Known rows, with every step that occurs:
h-y-l: [-0.700 -0.103 -0.462  0.728  2.571 -0.569 -0.405 -2.550 -1.958 -0.673
  1.629 -2.276 -2.965 -1.140  0.049  1.976 -1.666]
q-y-d: [ 0.543  0.897  0.819 -1.502  3.072  0.879 -1.099  2.689 -2.341 -1.106
 -2.089 -0.093 -1.123 -1.770 -0.827 -2.779  0.261]
j-h: [-0.739  2.584 -1.445 -3.941  0.402  2.518 -1.026 -0.549  2.350  0.177
 -0.291  0.683 -1.760 -0.460  3.726  4.194 -1.940]
j-h-y-d: [-1.522  0.780  0.749  1.299  0.363  3.674 -0.159  0.471 -3.214 -0.871
  1.662 -1.357 -2.831  1.089  1.982  3.365 -1.063]
y-l-j: [-1.566 -1.367 -2.173 -2.990  0.707  1.091 -3.089 -3.556 -4.186 -0.467
 -4.630 -1.736 -0.270 -4.244  1.114  2.902 -0.776]
q-y-l-d: [-0.710 -0.929 -0.117 -0.733  2.150 -1.092 -5.556  1.425 -2.416 -0.739
 -0.929  1.578 -0.973 -7.391 -0.780 -1.882  0.616]
q-y: [ 0.113  1.468  0.539 -4.060  2.757 -0.887 -0.244  1.799  1.518 -0.426
 -0.907  0.428 -1.833 -2.530  0.080 -1.890 -0.954]
y-l-h: [-1.153 -1.636 -3.275 -1.990  1.802  0.888 -4.155 -3.121 -1.443 -1.158
 -3.263  0.046 -0.440 -4.351  4.835  3.038 -1.951]
j-h-y: [-1.807  0.954  0.608 -1.296  0.041  1.578  0.358 -0.251  1.321 -0.241
  3.059 -0.725 -4.002  0.779  2.768  4.265 -2.247]
y-h: [ 0.906  0.079 -0.771 -2.383  2.944  1.493 -0.523 -0.462 -1.121 -0.465
 -1.392  1.113 -1.206  0.571  2.462  0.990  0.455]
y-d-l: [ 2.056  0.849 -1.536 -4.119  2.517  1.207 -2.717 -2.704 -3.561 -1.840
 -1.615  0.582 -0.640  0.170  2.653  1.076 -0.116]
q-l: [ 1.015  1.987 -0.265 -6.625  1.140 -0.876  0.295 -1.933  3.647  0.228
 -0.939 -0.889 -1.431 -2.961  3.373  0.160 -1.741]
d-l-j-h: [-2.085 -2.002 -1.949 -7.282 -1.724  3.246 -3.279 -1.998 -2.080 -0.912
 -2.171  1.508 -1.994 -2.652  4.666  5.946 -1.901]
l-j: [-0.390  0.125 -0.137 -5.356 -0.039  0.517 -2.301 -2.624 -2.394 -0.406
 -4.635 -1.523  0.339 -2.041  3.244  2.888 -0.692]
j-h-y-l-d: [-2.612 -0.899 -0.341  2.040 -0.780  1.377 -4.508 -0.712 -2.804 -0.447
  2.893  0.316 -2.894 -4.065  1.868  4.829 -0.890]
q-l-d-y: [-0.668 -0.112 -0.252 -5.048  0.785 -1.036 -4.897 -3.394 -0.073 -3.113
 -1.071  1.999 -2.210 -5.628  4.047 -0.893  0.329]
h-y: [ 0.141  1.705  1.500 -1.684  1.877 -1.097  0.626 -1.805  0.019 -0.480
  1.491 -2.203 -2.371  0.936  1.869  1.873 -1.567]
j-h-y-l: [-2.749 -0.577 -1.168  1.641  0.826  2.626 -0.474 -1.316 -0.956 -0.287
  2.790 -1.016 -4.445 -1.169  0.851  4.723 -2.573]

Rows:
[ 0.886 -2.076 -2.380 -4.460  1.154  1.118 -4.665 -2.752 -4.076 -2.731
 -2.999  1.072 -0.415 -2.266  6.625  2.563 -0.957] -> y-d-l-h
[-3.212 -3.315  0.201 -4.718 -2.244  1.937 -1.592 -1.600 -2.665 -1.262
  0.922 -0.254 -3.931 -1.506  3.853  6.386 -2.226] -> d-l-j-h-y
[-1.113 -1.318 -2.052 -1.445  3.821  2.604 -1.835 -2.260 -3.367 -3.460
 -1.989  2.795 -3.423  0.480  2.669 -0.073  0.709] -> d-y-h
[-3.297 -2.014  1.169  0.299 -1.923  4.192 -0.882 -0.280 -6.470 -1.249
 -1.112 -2.229 -2.198 -1.024  2.387  4.584 -0.504] -> l-j-h-y-d
[ 1.113 -0.691  0.375 -1.633  2.360  0.045 -1.024 -2.401 -4.451 -2.290
  1.578 -1.168 -2.628  1.222  1.921  1.553 -0.586] -> h-y-d-l
[ 0.420 -1.633 -2.430 -7.352  0.633 -0.520 -4.256 -3.620  0.101 -1.816
 -1.803  1.589 -1.025 -2.328  7.458  3.489 -2.359] -> d-l-h
[-0.548 -0.737  0.095 -7.566 -0.723 -0.232 -0.577 -2.422 -0.170 -0.036
 -3.874 -1.722 -0.363 -5.184  3.654  1.252 -1.160] -> q-l-j
[-2.549 -2.713 -0.224 -0.334  0.550  0.112 -1.688 -3.258 -5.457 -1.174
 -1.418 -3.213 -2.028 -3.042  0.338  3.361 -1.235] -> h-y-l-j
[ 0.253 -1.885 -1.325 -5.339  0.668  1.772 -3.949 -3.366 -6.968 -1.894
 -4.472 -0.427  0.072 -1.866  2.919  2.460  0.159] -> y-d-l-j
[-0.751 -1.546  0.589  0.473  0.562  0.815 -2.215 -1.336 -4.880 -2.122
 -0.821 -1.942 -1.140 -0.715  5.122  2.431 -1.090] -> l-h-y-d
[-0.285 -0.841 -0.933 -7.038 -0.230 -0.671 -1.515 -2.088  3.087 -0.579
 -2.370 -0.151 -0.750 -4.861  7.163  1.320 -2.397] -> q-l-h
[-0.640 -2.570  1.123 -1.930  0.001 -0.059 -0.435 -1.437 -2.370 -1.818
 -0.218 -2.029 -1.959 -3.356  5.483  0.701 -1.688] -> q-l-h-y-d
[-1.869 -2.589 -2.061 -4.826 -1.916  5.100 -3.915 -1.531 -6.410 -1.706
 -3.286  0.899 -1.248 -2.015  3.929  4.778 -0.686] -> y-d-l-j-h
[ 0.260  0.705 -1.426 -0.960  1.294 -0.333 -6.105 -2.745 -2.521 -0.425
 -1.715  0.643  0.429 -5.183  1.977  1.542  0.535] -> y-l-d
[-0.991 -1.260  0.671 -2.174  0.357 -1.116 -1.642 -1.929 -0.472 -1.208
  0.054 -1.551 -1.789 -1.384  5.679  3.476 -2.212] -> l-h-y
[-1.016 -3.056  0.869 -2.941  0.223  0.428 -2.009 -2.415 -7.954 -2.428
 -1.264 -1.874 -1.926 -0.844  2.291  2.746 -0.175] -> h-y-d-l-j
